Each row was made from one path, in order. Every step used is in the known rows, and no mark comes twice. Write each row's path.
Known rows:
Z > B > G > K: [ 1.89  1.52 -0.98 -3.75 -0.81 -0.65  2.84  3.79 -4.41 -1.91 -0.01  1.37
 -0.78 -3.16 -3.95 -0.89  3.37  2.16 -2.28 -1.25 -1.71  0.39]
U > B: [ 1.40  1.98  0.03  0.28  0.02  0.12  1.05  2.04 -0.31  2.09  0.78  1.18
 -0.55  0.24 -0.42 -0.39  0.66  1.37 -3.04 -1.49 -0.07  1.59]
K > B > G: [ 2.62 -0.41  1.96 -1.31  0.94  1.18  3.33  3.18 -3.65 -0.57 -0.62  1.81
 -0.55 -2.59  0.32  0.38  0.51  0.86 -2.95 -0.53 -1.42 -1.53]
R > B > G > U: [-1.37  3.75  2.25 -1.81 -0.73  0.21  0.30  0.32 -4.56  0.54  1.15  4.35
 -1.50 -3.11 -0.82 -1.05  2.15  2.42 -3.29 -2.16  1.58  1.36]
K > Z > R > B > G: [-0.80  3.07  1.73 -1.42  2.52 -0.88  2.18  4.18 -5.03  0.19  1.25  3.22
  1.30 -0.55  0.14 -1.11  1.86  5.09 -2.62 -2.30  0.17  0.57]
G > U > Z > R > B: [-3.23  4.33  1.31 -1.10  1.77 -1.97  1.55  2.37 -3.98  1.73  1.85  3.76
 -0.48 -0.73 -1.42 -2.37  0.79  0.90 -4.67 -5.96  2.20  2.31]
Z > R > B > G > U: [-3.23  4.96  2.67 -2.34  0.84 -1.28  1.47  3.00 -5.63  0.09  1.43  4.06
 -1.11 -1.17 -1.08 -2.19  1.84  1.72 -4.50 -4.39  0.89  0.85]
Z > B > G > U > K: [ 0.86  3.07  1.52 -2.51 -0.58  1.02  0.69  2.43 -4.43 -0.65  0.96  4.09
 -4.08 -4.67 -1.45  1.78  1.59  4.05 -1.45 -1.40 -0.62 -1.44]
U > Z > R: [-1.67  1.82 -0.18 -0.43  1.18 -1.90  3.63  3.92 -2.71  1.00  0.03  1.24
  0.88  1.24 -0.74 -1.64 -1.01  0.24 -3.83 -5.30  0.00  0.39]
R > K > Z > B > G: [ 2.14 -0.45 -1.85  1.08  1.68  1.52  2.43  4.92 -4.27  0.93  0.71  3.22
 -2.08 -2.80 -1.76  1.25  0.90  6.08 -2.99 -1.41 -0.74  0.15]
G > K: [ 2.11 -0.94 -1.02 -2.65 -2.03 -1.66  1.26 -1.60 -2.70 -1.16 -1.36  1.78
  0.89 -1.78 -3.22 -1.53  1.64 -1.13 -1.60 -0.85 -0.33  2.57]
K > B > G > U: [ 1.75  1.16  2.85 -1.21  0.29  1.18  2.72  2.63 -4.85 -0.85 -0.69  3.27
 -3.71 -4.92 -1.37  0.23  2.06  0.26 -3.39 -1.45  0.60 -1.52]
B > G > U > Z > R > K: [-2.94  2.73  0.14  1.11  1.05 -0.27  5.38  5.16 -6.25  0.79  0.76  2.79
 -2.67  1.21 -2.76 -2.56  0.64 -0.45 -7.83 -7.62  0.15  0.28]
K > Z: [ 2.05 -0.50 -0.15  0.60 -0.27 -0.13  0.00  0.05 -2.36  0.89 -1.16  2.95
 -0.53 -3.21 -0.46  0.63  0.29  3.89 -0.01 -0.04  1.39  1.00]
B > G: [ 0.31  1.40  0.76 -0.95 -1.29  0.55  2.35  1.80 -3.41 -0.22 -0.67  1.71
 -0.19 -1.08 -0.21 -0.33  0.03  1.90 -2.52 -1.48 -0.73 -0.52]
K > Z > B > G > U: [ 1.13  3.14  0.62 -0.50  0.18  0.90  0.70  4.52 -5.07 -0.20  0.07  3.87
 -5.26 -7.07 -3.16  1.29  3.29  6.67 -1.60 -1.40  2.06 -1.13]
Z > B: [ 1.07  0.57 -1.16 -1.47  0.10 -0.17 -0.10  2.49 -1.41  0.93  0.06  2.40
 -0.68 -3.09 -1.33  0.84 -0.72  3.03 -0.90 -1.17 -0.40  0.71]
B > G > R: [ 0.35  4.46  0.71  0.21 -0.46  0.75  3.21 -0.84 -2.13 -0.73 -0.83  1.73
 -1.96 -1.87  1.58 -0.63  0.15  3.66 -2.30 -2.81  1.28 -0.61]
R > B > G > U > K: [-0.21  3.13  3.15 -2.73 -0.50  0.75  0.06 -1.44 -4.58  0.04  1.85  5.13
 -0.99 -2.68  0.56  0.17  1.65  2.86 -1.77 -1.22 -0.19  0.75]
K > B: [ 3.09 -1.71  0.77 -0.99  1.11  0.14  1.49  0.92 -1.73  0.26 -0.82  2.40
 -0.04 -2.95  0.19  0.61 -0.56 -0.19 -1.77 -0.13 -0.60  0.23]
B > G > K > Z: [ 3.04  0.44  0.17 -2.04 -0.93 -0.65  2.78  1.19 -5.28 -2.06 -1.24  1.71
 -0.63 -3.11 -3.19 -0.90  4.32  2.84 -1.60 -0.07 -0.20  0.49]
R > B > G: [-0.36  2.16  1.42 -1.89  0.13  0.42  0.94  0.88 -3.33  0.87  1.35  3.10
  1.75 -0.81  0.64 -0.78  0.52  3.00 -2.51 -1.20 -0.38  1.26]
K > Z > B: [ 2.43  0.34 -1.10 -0.34  1.06 -0.02 -0.11  3.04 -1.95  0.86 -0.11  3.03
 -1.63 -4.99 -1.61  1.82  0.76  6.29  0.18 -0.25  0.99  0.62]
R > K > B: [ 3.12 -4.08 -0.66  0.75  1.69  0.81  2.56  0.63 -2.20  1.11 -0.24  2.96
 -0.07 -0.94 -0.24  0.12 -1.36 -1.45 -3.86 -1.18 -1.25  1.60]

Write each row's path:
[ 0.70  5.17 -0.24 -0.53  0.82  1.03  2.88  1.94 -2.03 -0.54  0.25  1.87
 -2.96 -3.44  0.49  0.49  0.61  5.96 -2.02 -2.84  0.94 -1.15] : Z > B > G > R
[ 2.75  0.89  0.66 -0.95  0.35  0.51 -1.43  0.51 -3.36  0.10  0.41  5.15
 -4.38 -7.02 -1.69  2.77  2.01  6.20  1.02 -0.15  1.35  0.09] : G > U > K > Z > B
[ 3.82 -0.30 -1.82 -2.37  0.25 -1.40  0.84  1.94 -3.33 -0.89 -0.48  2.26
 -1.06 -5.31 -4.42  0.51  3.53  4.16 -0.06  0.32  0.24  1.96] : G > K > Z > B
[ 1.80 -1.26  1.08  0.77  0.97  1.59  3.35  2.32 -5.35 -0.02 -0.07  3.76
 -3.69 -3.19 -1.57 -0.32  0.92 -0.97 -5.58 -2.42 -0.11 -0.08] : R > K > B > G > U
[ 3.06 -1.04 -1.01  2.14  2.68  0.94  3.56 -2.23 -0.98  0.54 -0.33  3.06
 -1.68 -1.73  1.73  0.04 -1.42  0.44 -3.62 -2.42  0.82  1.50] : G > R > K > B
[-2.34  3.33  1.66 -2.61  1.72 -1.11  2.47  3.59 -4.30  0.24  1.49  2.81
  2.09  1.34  0.39 -2.24  0.32  2.11 -3.82 -3.38 -1.12  0.77] : Z > R > B > G
[ 2.59 -2.65  0.32  0.48  1.80  1.75  4.16  2.98 -4.01  0.20  0.07  2.35
 -0.48 -0.68 -0.03  0.05 -0.27 -0.51 -4.97 -1.52 -2.23 -0.17] : R > K > B > G
[-2.01  1.85  0.78 -2.28  1.55 -1.94  0.64  1.20 -2.47  1.23  1.24  3.13
  2.55  0.97  0.42 -1.81 -0.67  1.06 -2.78 -3.10 -0.09  2.62] : Z > R > B
[ 0.79 -1.54  0.72 -0.19  3.30  0.23  5.73  5.36 -4.86 -0.39  0.35  2.17
 -0.09  1.42 -0.63 -1.21 -0.54 -1.42 -6.12 -3.81 -2.75 -0.55] : Z > R > K > B > G
[ 2.35  4.34 -0.73  4.08  2.65  1.86  4.46  1.88 -2.03  1.45  1.05  1.87
 -3.60 -0.06  1.00 -0.21  2.20  6.18 -4.95 -2.95  1.36  1.03] : U > B > G > R > K > Z
[ 3.55 -0.35 -0.27 -1.22  1.15  0.68 -0.53  1.17 -2.06  0.41  0.66  3.69
 -1.18 -4.49 -0.35  2.78  0.33  6.62  1.63  0.98 -0.72 -0.07] : U > K > Z > B
[-1.07  2.72  1.14 -4.60  0.83 -2.54  3.52  2.51 -5.42 -1.76  1.10  2.20
  2.56  0.99 -2.39 -3.45  3.02  0.15 -4.12 -3.16 -1.61  2.04] : Z > R > B > G > K
[ 1.62  0.75 -0.03 -3.00 -2.10 -0.82  3.07  0.78 -4.60 -2.08 -1.05  1.28
  0.30 -1.43 -3.12 -1.91  2.66 -0.20 -2.73 -1.20 -1.23  0.72] : B > G > K
[ 0.70  0.60 -1.97  2.42  0.24  0.51  2.28 -3.78 -0.75  1.10 -0.46  2.98
 -1.29 -0.35  1.12 -0.68 -1.72  1.66 -3.38 -3.44  1.58  2.72] : G > R > K
[ 0.99  6.92  0.69  1.16  0.93  1.12  3.89  1.60 -0.99  0.51  0.78  0.57
 -2.96 -0.05  1.39 -0.68  1.92  4.35 -4.09 -3.14  0.87 -0.24] : U > B > G > R
[ 0.28 -0.44  0.26  0.67  4.17  0.26  7.47  7.37 -5.30  0.30  0.97  1.39
 -0.07  1.96 -0.53 -1.54 -0.34 -1.03 -7.64 -5.58 -2.49 -1.06] : U > Z > R > K > B > G
[ 0.19  3.79  0.11 -0.40  1.09 -0.35  0.51 -4.16 -0.22  1.19  0.91  3.48
  0.47 -1.92  2.54 -0.72 -0.46  3.94 -1.39 -2.00  2.45  2.84] : G > R > B
[ 1.39 -0.28  0.72  1.47  1.85  1.75  5.14  3.91 -5.55  0.92  0.68  3.14
 -3.62 -2.43 -1.70 -0.55  1.35 -0.63 -6.94 -4.32  0.30 -0.45] : R > K > B > G > U > Z
[ 2.25  3.17  0.20 -2.19 -0.74 -0.50  4.13  3.34 -3.13 -0.91  0.57  0.15
 -0.50  0.33 -2.92 -1.87  4.37  0.49 -4.41 -1.47 -1.44  1.24] : U > B > G > K
[ 3.67 -0.74  2.75 -2.21  1.25  1.61  3.06  1.55 -3.52 -1.26  0.13  2.65
 -0.15 -2.09  1.75  1.75  0.27  1.16 -1.62  0.42 -3.11 -2.25] : U > K > B > G
[ 0.52  1.19  1.69 -1.77  2.77 -1.29  0.10  0.05 -3.04  0.67  1.72  4.55
  2.22 -0.36  1.54  0.32  0.23  4.43 -0.18 -0.98 -0.70  1.78] : U > K > Z > R > B
[-1.62  4.79  1.95 -1.00  0.13  0.29  2.03  2.04 -4.80  1.51  1.83  3.67
 -1.36 -2.35 -0.83 -1.59  2.33  2.82 -4.66 -4.01  1.89  0.90] : R > B > G > U > Z
[ 0.96  4.66 -0.89  2.87  1.53  1.84  4.87  1.12 -1.39  1.46  1.36  1.38
 -2.71  1.82  1.18 -1.07  0.91  3.23 -6.13 -4.14  0.26  1.21] : U > B > G > R > K
[ 1.04  1.83  0.63 -4.03 -0.77 -1.09  1.94 -0.05 -4.51 -0.94  0.97  2.40
  2.25 -1.17 -1.92 -2.25  3.31  1.06 -2.86 -0.73 -0.96  2.62] : R > B > G > K
[ 2.36  1.37  0.41 -2.88  0.31 -0.89  1.75  0.32 -5.07 -0.92  0.66  3.01
  1.49 -2.93 -2.11 -1.48  4.64  4.18 -1.85  0.28  0.23  2.35] : R > B > G > K > Z
[ 1.24  2.07  2.36 -0.24  1.11  1.01  4.32  4.55 -5.13 -0.11 -0.03  2.49
 -3.55 -4.26 -1.33 -0.13  2.49  0.61 -4.89 -3.50  0.92 -1.79] : K > B > G > U > Z
[ 1.19 -3.08 -0.33  0.41  3.39 -0.47  3.71  3.21 -3.19  0.54  0.08  2.54
  0.44  0.93 -0.66 -1.03 -1.71 -2.37 -5.02 -3.40 -2.02  1.09] : Z > R > K > B
[ 3.72  2.26  2.63 -1.08  2.05  1.80  4.32 -1.08 -2.36 -1.70  0.06  2.60
 -2.03 -2.80  3.48  1.39  0.51  3.04 -1.56 -0.96 -0.89 -2.29] : U > K > B > G > R
[ 0.96  3.66  1.02 -0.12 -0.07  0.90  2.92  4.40 -2.13  1.08  0.84  0.73
 -1.10  0.52 -0.26 -0.61  1.72  2.49 -4.18 -1.86 -0.96 -0.19] : U > B > G
[ 0.43  2.13  2.68 -1.63 -1.96  1.05  0.93 -0.68 -4.71 -1.25 -0.06  3.97
 -2.96 -2.93 -0.56  0.69  1.35  1.82 -1.76 -1.62 -0.28 -0.98] : B > G > U > K
[ 3.71  2.75  0.14 -1.10  0.30 -0.22  3.61  3.90 -4.12 -0.64  0.30  0.70
 -1.39 -1.53 -3.26 -0.97  5.68  3.52 -3.24 -0.47 -0.29  0.90] : U > B > G > K > Z
[ 2.18  5.01 -0.44  0.56  2.00  1.18  2.66  2.60 -2.69 -0.24 -0.11  2.57
 -3.97 -5.29  0.34  1.34  2.12  9.09 -0.84 -1.88  1.93 -1.45] : K > Z > B > G > R
[ 0.71  2.76 -1.86  1.08  1.54  1.60  4.06  1.60 -2.34  0.39  0.81  2.63
 -3.02 -1.71  0.14 -0.03 -0.35  4.90 -4.07 -3.82  0.06  0.38] : Z > B > G > R > K
